Each row was made from one small tree. The marks that hang from a mark follow it in brackets, in the order of their numbers. Every link used is in the known rows. Write each row's tree.
Known rows:
Q670[Q3 Q162[Q599 Q654]]: [ 0.284 -3.510  0.146  0.163 -0.302 -0.600  0.871 -3.777  2.147  1.314
 -0.798  0.074 -2.211 -2.288  0.050  0.562 -1.155  0.562  0.164  1.673
  0.819  0.691 -1.619 -1.513]
Q453[Q162[Q654 Q670[Q3]] Q599]: [ 0.334 -4.440  0.243  0.808  0.084 -1.300 -0.661 -0.586  0.973  0.298
 -1.375 -0.460 -1.062 -0.489  0.807 -0.451 -1.710  3.315 -2.454 -0.085
 -0.840 -0.654 -0.489 -0.086]
Q972[Q162]: [ 0.300  0.578 -0.766  0.024 -2.096 -0.384  0.624 -2.106  3.065  0.239
 -1.504  0.156 -0.122  1.235 -2.211  1.125 -2.587 -0.786  1.384 -1.427
  0.686 -0.746  2.807 -1.818]
Q599[Q162[Q654[Q670]]]: [ 2.763 -0.950  0.626  1.728 -0.836 -1.470 -3.756  0.395  1.289  0.222
 -1.472 -0.155 -0.297  1.522 -0.788 -0.556 -1.040  0.610 -2.061 -2.820
  2.831 -0.472  1.028 -2.432]
Q670[Q162 Q599]: [-0.098 -0.548 -0.229 -0.830 -0.939 -0.552  2.793 -2.094  2.328 -1.032
 -1.132 -0.345 -1.570 -0.858 -2.372  1.805 -0.339 -0.192  0.476 -0.198
  2.270 -0.174  0.536 -2.339]
Q972[Q162[Q654 Q670[Q599]]]: [ 0.675 -1.160 -0.448  1.125 -0.739 -1.404  1.390 -1.111  1.644 -0.081
 -1.698  0.638 -0.698  1.203  1.594  0.787 -1.608  2.402  1.957 -0.797
  2.062 -1.577  3.736 -3.086]
Q453[Q162[Q599 Q654[Q670]]]: [ 2.270 -1.104 -0.099 -0.421  0.017 -1.943 -0.923 -0.663  0.977  3.309
 -1.792  0.889 -1.429 -0.324  0.578  0.403 -1.833  1.966 -1.567 -2.717
 -1.363 -1.012  0.640 -2.266]
Q3[Q670[Q162[Q654[Q599]]]]: [ 2.336 -1.184 -0.322 -0.834 -1.690  0.107  3.845 -2.440  2.053  1.840
 -1.249 -0.664 -0.395 -0.291  0.191  0.769  0.150  0.687  2.313  0.511
  0.440 -0.893  0.746 -2.161]
Q162[Q654]: [ 1.691 -3.015 -0.255  2.313 -2.065 -0.029  0.249 -0.975  1.102 -0.213
 -0.989  0.371  0.898  1.620 -1.235  0.485 -1.834  0.572  0.691 -1.874
  1.249 -0.539  1.417 -1.365]
Q654[Q670[Q3 Q162 Q599[Q453]]]: [ 1.985  2.966  0.828 -1.952  0.348 -1.279 -0.468 -2.191  2.255 -0.320
 -1.886 -1.649 -2.666 -1.931 -0.928  1.433  0.967  1.810 -2.832  1.673
  3.427  0.376  0.128 -1.784]
Q654[Q599]: [ 3.010 -2.352 -0.884 -0.799 -1.458  0.067  2.826 -1.772  2.928 -0.058
 -1.079 -0.315 -0.872  1.016 -1.929  1.441 -0.874  0.433 -0.036 -2.226
  0.467  0.286  2.150 -1.691]
Q162[Q670[Q599[Q453]]]: [ 3.779  2.462 -0.003  2.099 -0.201 -1.309  2.131 -0.821  1.969 -0.577
 -1.719  0.473 -0.028  0.928 -1.280  1.146  0.359  2.786 -2.033 -2.170
  2.128 -1.545  3.207 -1.242]
Q654[Q599[Q453[Q162] Q670[Q3]]]: [ 1.008  6.492  0.221 -0.804 -0.371 -0.034  2.409 -0.865  1.774 -0.095
 -1.517 -1.014 -0.253 -3.614 -0.984  0.330 -1.101  2.478 -1.482  2.041
 -0.626  0.951  0.897  0.513]
Q972[Q162[Q654 Q670]]: [ 1.655 -1.401 -0.145  1.446 -1.581 -1.530 -0.773 -0.947  1.419  0.949
 -1.918  0.814 -0.273  1.994  0.657  0.472 -2.045  0.856  1.485 -1.695
  0.025 -1.606  3.475 -2.242]
Q453[Q162]: [ 0.238  1.020 -0.296 -0.072 -1.449 -0.462 -0.431 -0.446  1.358  0.279
 -1.457  0.039 -0.617 -0.267 -3.127  0.782 -2.544 -0.670 -0.500 -1.957
 -0.594 -1.117  0.732 -0.969]
Q599[Q453 Q670[Q3 Q162[Q654]]]: [ 0.138  3.714  1.189  1.799 -1.236 -0.376  0.467 -1.383  0.750 -0.203
 -1.124 -0.524  0.931 -2.857 -0.253 -0.136 -0.402  1.172 -0.601  3.383
  1.368  1.099 -0.494 -0.030]
Q3[Q670[Q599[Q453]]]: [ 2.809  4.083 -0.315  2.574 -1.226  0.643  5.209 -1.394  2.306  0.500
 -1.069 -0.055  1.585  0.072 -1.744  0.861  0.163  2.943 -0.296 -1.276
  3.246 -2.354  2.289 -0.962]
Q599[Q162[Q654 Q670[Q3]]]: [ 2.188 -1.318  0.934  3.558 -0.208 -1.173 -4.078 -0.617  1.485 -1.327
 -1.375 -0.356 -1.339 -0.086 -0.325 -1.074 -0.901  1.338 -1.708 -0.506
  3.001 -0.451  0.241 -1.577]
Q599[Q162]: [ 1.362  0.629  0.126  2.051 -1.296 -0.466 -0.914 -0.892  2.520 -1.264
 -1.039  0.055 -0.299  0.414 -3.678 -0.085 -1.592 -0.835 -1.393 -2.313
  2.460 -0.358  0.856 -1.417]
Q972[Q162[Q654[Q599] Q670[Q3]]]: [ 2.212 -2.306 -0.185 -0.574 -0.479 -1.077 -0.275 -2.347  2.608  0.235
 -1.929 -0.731 -2.478  0.216  2.397  0.533 -1.276  2.388  1.529  1.365
  0.290 -0.085  2.617 -2.293]
Q654[Q599[Q453 Q670[Q3 Q162]]]: [ 1.768  5.073  0.578 -1.285 -0.717 -0.286  3.088 -2.535  2.732 -0.461
 -1.561 -1.268 -0.782 -3.046 -1.048  0.878  0.559  1.089 -1.013  2.773
  0.431  2.051  0.658 -0.318]
Q453[Q162[Q654[Q670]]]: [ 1.631 -0.747  0.258 -0.458 -1.031 -1.606 -3.222  0.731  0.125  1.591
 -1.994 -0.052 -0.615  0.708 -0.452  0.249 -2.027  0.803 -1.418 -2.381
 -0.221 -1.443  0.916 -2.093]
Q3[Q670]: [ 2.849  0.373 -0.496  2.167 -2.110  0.577  2.926 -1.371  2.470  0.998
 -1.039  0.078  0.961  1.419 -2.544  0.847 -0.929  0.284  0.287 -2.990
  1.914 -1.897  1.908 -1.362]

Which tree is each row?
[ 2.073 -2.142  0.191 -2.530  0.135 -0.998 -2.523 -0.505  1.087  0.981
 -1.795 -1.538 -2.840 -1.301  1.163  0.326 -1.301  2.455 -1.416  0.162
 -0.053 -0.015  0.034 -2.144] => Q453[Q162[Q654[Q599 Q670[Q3]]]]
[ 2.386  2.401  0.352  1.549 -0.935  0.205  2.298 -1.362  1.419 -0.150
 -1.010 -0.631  1.285 -1.795  0.924  0.039 -0.352  3.636 -0.703  1.863
  1.206  1.515  1.159  0.080] => Q162[Q654[Q599[Q453 Q670[Q3]]]]
[-0.846  0.357  0.552  2.478 -0.409  0.034  2.459 -1.126  2.932 -1.679
 -0.278 -0.747  0.528 -1.690 -2.029 -0.760 -1.280  1.615 -2.994 -0.143
  2.720  1.513 -0.648  0.040] => Q453[Q599[Q162 Q670[Q3]]]
[ 0.429  3.541  0.855  3.068 -0.791  0.003 -0.478 -0.867  2.478 -2.156
 -0.762 -0.594 -0.144 -1.873 -2.645 -0.563 -1.305  0.370 -1.435  0.439
  3.662  1.061  0.163 -1.011] => Q599[Q162 Q670[Q3]]
[ 2.000 -0.696 -0.303  0.915 -1.814  0.097  3.642 -0.810  1.329  0.106
 -0.901  0.295  1.175  0.258  0.296  0.632 -0.979  1.686  0.917 -1.072
  0.245  1.023  2.453 -1.684] => Q162[Q654[Q599[Q670]]]
[-1.174 -4.254 -0.259  0.115 -1.278 -0.488  1.730 -0.325  0.833  0.699
 -0.898  0.337  1.052 -0.077 -0.763 -0.143 -2.869  1.637 -1.217 -0.949
 -1.455 -1.038 -0.210  0.009] => Q453[Q162[Q654] Q599]
[ 3.293 -0.669 -0.318  2.511 -1.086 -0.469  2.595 -2.240  1.700  2.182
 -1.018  1.518  1.542  0.263 -0.272  0.236 -1.472  2.517 -0.963 -1.813
 -0.175 -0.493  1.023 -0.272] => Q162[Q599[Q453] Q654]
[ 1.346  2.992  0.299  1.384 -1.273  0.063  4.152 -1.751  1.107  1.114
 -1.197  0.005  1.309 -1.235  0.064  0.434  0.457  2.600  1.253  1.775
  2.631 -1.925  0.588 -1.239] => Q3[Q670[Q162[Q654] Q599[Q453]]]
[ 0.415  1.853 -0.502 -0.219 -1.849 -0.222  3.477 -1.354  2.014  0.639
 -1.269  0.297  0.757 -0.169  1.337  0.734 -1.952  1.424  2.722  0.494
 -0.096  0.526  3.450 -2.140] => Q972[Q162[Q654[Q599[Q670]]]]
[ 2.051 -2.716 -0.049  0.269 -0.711 -0.973  0.204 -0.368  1.195  0.059
 -1.417 -0.072 -0.219  1.570  0.510  1.173 -0.511  2.360 -1.108 -2.482
  3.485 -0.962  1.940 -3.343] => Q162[Q654[Q670[Q599]]]
[ 1.695  1.109 -0.119 -0.037 -0.991  0.360  3.294 -1.866  2.835 -1.004
 -0.946 -0.961 -1.056 -1.271 -1.214  1.022 -0.560  1.566 -0.326  0.129
  1.481  1.694  1.631 -1.288] => Q654[Q599[Q670[Q3]]]
[ 1.008  6.748 -0.166  1.300 -0.613  0.301  4.314 -0.529  1.509  1.023
 -1.486 -0.188  0.986 -1.827 -1.854  0.339 -0.707  2.884 -0.212 -0.046
  1.169 -2.981  1.218 -0.483] => Q3[Q670[Q599[Q453[Q162]]]]
[ 1.671 -0.970 -0.147 -0.415 -1.481 -1.497 -1.852 -1.023  1.647  1.774
 -2.011 -0.034 -0.371  2.200  0.407  0.739 -2.294  0.576  0.530 -2.115
  0.985 -0.725  3.088 -2.979] => Q972[Q162[Q654[Q670]]]
[ 2.243  6.596  0.718  1.494 -0.340  0.008  1.078 -1.346  2.836 -1.641
 -1.163 -1.112 -0.041 -3.103 -1.414 -0.470 -0.021  2.097 -2.447  1.713
  1.922  1.884  1.107 -0.158] => Q654[Q599[Q162 Q453 Q670[Q3]]]
[ 2.882 -1.293  0.080 -4.046 -0.113 -1.238 -0.977 -2.585  3.104  0.345
 -1.850 -2.187 -4.459 -0.761 -0.724  1.650  0.531  0.071 -1.745  0.155
  1.281  1.184  0.471 -2.511] => Q654[Q599 Q670[Q3 Q162]]
[ 1.250 -1.793  0.121  1.482 -0.805 -1.245 -2.579 -1.809  1.877  0.163
 -1.914 -0.292 -1.294  0.566  1.187  0.113 -2.040  1.578  0.942  0.606
  1.339 -0.575  2.178 -2.006] => Q972[Q162[Q654 Q670[Q3]]]
[ 4.278 -0.862  0.227  3.254  0.350 -1.304 -0.240 -2.353  1.844  1.753
 -1.437  0.830 -0.616 -0.516  1.176 -0.158 -0.361  3.751 -2.278 -0.539
  0.397 -0.242  0.796 -0.646] => Q162[Q599[Q453] Q654 Q670[Q3]]
[-1.417 -0.364  0.378 -0.250 -0.990 -0.460  4.012 -2.287  2.821 -0.295
 -0.676 -1.042 -0.532 -2.273 -1.765  0.748 -0.534  0.556 -2.114  1.213
  0.848  1.689 -0.683 -0.193] => Q453[Q599[Q670[Q3 Q162]]]
[-0.146  5.537  0.998  2.256 -1.004 -0.109 -0.456 -0.094 -0.032  0.258
 -1.322 -0.341  1.567 -3.207 -0.490 -0.714 -1.963  2.619 -1.053  2.449
  0.328  0.185 -0.385  0.710] => Q599[Q453[Q162[Q654]] Q670[Q3]]
[ 2.416 -1.526 -0.543 -2.489 -1.201 -1.283 -0.094 -1.510  2.438  1.974
 -1.953 -0.403 -1.303  1.974  1.771  1.150 -1.635  1.361  1.329 -1.019
  0.178  0.044  3.435 -3.361] => Q972[Q162[Q654[Q599 Q670]]]
[-0.459 -1.752  0.059 -0.293 -1.123 -0.485  2.079 -1.899  1.042 -0.720
 -0.995  0.032 -0.787 -0.670 -0.395  1.132 -0.659  0.652  0.821  0.940
  2.351 -0.530  0.157 -2.500] => Q670[Q162[Q654] Q599]
[ 0.626  0.673 -0.194  0.091  0.017 -1.097  0.600 -2.348  3.071 -1.215
 -1.739 -0.549 -2.699 -0.566  0.238  1.214 -1.148  2.164  0.657  0.672
  3.175 -0.775  2.734 -2.848] => Q972[Q162[Q670[Q3 Q599]]]
[ 0.144 -4.042  0.352 -1.151 -0.160 -1.450 -1.225 -0.249  1.010  1.085
 -1.350 -1.163 -1.169 -0.675  0.481 -0.156 -1.829  2.931 -3.583 -0.217
  0.194 -0.200 -1.182 -0.832] => Q453[Q162[Q654[Q670[Q3]]] Q599]
[ 1.117 -1.772 -0.232  0.032 -0.324 -1.782  1.532  0.130  1.839  0.835
 -1.742  0.271 -0.685  0.936 -1.573  0.532 -1.479  1.374 -2.831 -3.471
 -2.119 -1.280  1.113 -0.165] => Q453[Q162[Q670] Q599]
[-0.113 -2.789  0.526  0.190 -1.292 -0.527 -1.755 -2.413  1.351 -0.504
 -1.107 -0.932 -1.588 -1.184 -0.792  0.385 -1.149 -0.167  0.182  2.261
  1.504  0.517 -1.369 -1.398] => Q670[Q3 Q162[Q654]]
[ 3.296  2.018  1.279  3.874 -0.074 -1.220 -4.064 -0.557  1.358 -0.950
 -1.654 -0.428  0.001 -0.567 -0.065 -1.350 -0.517  2.456 -2.493  0.514
  2.591 -0.356  0.296 -0.453] => Q599[Q162[Q654 Q670[Q3]] Q453]
[ 4.495  3.576  0.703 -0.658  0.441 -0.945 -2.482 -1.269  3.432 -0.585
 -1.745 -1.870 -1.967 -0.891 -0.910  0.068  0.464  1.940 -3.999 -0.157
  2.399  0.893  1.160 -1.220] => Q654[Q599[Q162 Q453] Q670[Q3]]
[-0.232  2.599  0.588  0.262 -1.154 -0.189  0.626 -1.960  2.092 -0.933
 -1.170 -0.867 -1.172 -2.491 -2.257  0.909 -0.598 -0.842 -0.362  1.383
  1.755  1.393 -0.136 -1.069] => Q599[Q670[Q3 Q162]]
[ 2.010 -0.037  0.050  0.657 -0.745 -1.100  2.054 -2.868  1.775  2.257
 -1.294  1.081  0.318 -1.123 -0.304  0.626 -0.712  0.906 -0.574  0.110
 -0.889 -0.028  0.113 -0.683] => Q670[Q162[Q599[Q453] Q654]]
[-0.486 -1.212 -0.001  1.386 -1.184  0.196  4.117 -1.553  2.629 -0.845
 -0.457 -0.641  0.860 -0.480 -1.635  0.484 -1.206  2.143 -2.351 -0.375
  1.804  1.288  0.608  0.193] => Q453[Q599[Q670[Q3]]]
[ 0.450  1.870  0.224 -1.750 -0.750 -0.217  2.721 -2.478  2.731 -0.547
 -1.271 -1.350 -2.200 -2.635 -1.135  1.299  0.165  0.011  0.245  2.021
  0.658  2.145  0.544 -1.578] => Q654[Q599[Q670[Q3 Q162]]]
[ 3.830 -3.932  0.055  0.709 -0.379 -0.853 -0.853 -1.695  1.881 -0.356
 -1.484 -0.681 -2.068  0.576  1.373  0.639 -0.289  2.676 -0.439 -0.149
  1.362  0.453  1.482 -1.957] => Q162[Q654[Q599] Q670[Q3]]
[ 0.829  1.419 -0.266  0.127 -1.244  0.001  4.992 -2.249  2.372  0.371
 -1.141 -0.457 -0.966 -0.896 -1.804  1.383  0.420  0.400  1.288 -0.214
  3.027 -1.851  0.787 -2.399] => Q3[Q670[Q162 Q599]]
[-1.111 -1.978  0.315  0.491 -1.738 -0.668  4.615 -1.055  1.220  0.598
 -0.779  0.221  1.584 -0.586 -0.450  0.461 -0.824  0.744 -0.584 -0.251
 -0.065  0.983  0.093 -0.494] => Q453[Q599[Q670[Q162[Q654]]]]
[ 3.770 -2.304 -0.318  1.670  0.419 -1.337  0.736 -2.877  3.257  1.061
 -1.412  0.404 -2.698  0.048 -0.697  0.802 -0.614  1.666 -1.894 -2.563
  0.953  0.071  1.528 -1.783] => Q162[Q599 Q670[Q3]]
[ 3.292  1.501 -0.360  1.823 -0.448 -2.006  1.233 -2.319  2.162  3.184
 -1.963  1.737  0.498  0.782  1.716  0.263 -1.487  2.714  0.468 -1.337
 -1.216 -1.201  3.117 -1.233] => Q972[Q162[Q599[Q453] Q654 Q670]]
[ 5.789  1.385 -0.243 -1.679 -0.877 -1.254  0.596 -0.889  2.771  1.189
 -2.000 -0.720 -0.632  1.714 -0.876  1.473  0.338  1.759 -2.950 -2.859
  0.235  0.224  3.122 -1.242] => Q654[Q599[Q453] Q670]
[-2.342 -0.975  0.427  1.335 -0.683 -0.213  2.067 -0.506  0.574  0.135
 -0.647 -0.472  0.984 -2.668  0.012 -0.550 -2.383  2.902 -1.605  1.334
 -0.198  0.632 -1.094  0.626] => Q453[Q162[Q654] Q599[Q670[Q3]]]
[ 0.580 -1.996 -0.174 -0.694 -0.116 -0.710  2.060 -4.200  3.341  0.851
 -1.069 -0.204 -3.136 -2.224 -1.670  1.150 -0.873 -0.340 -0.785  0.523
  0.529  0.887 -1.121 -1.368] => Q670[Q3 Q162[Q599]]
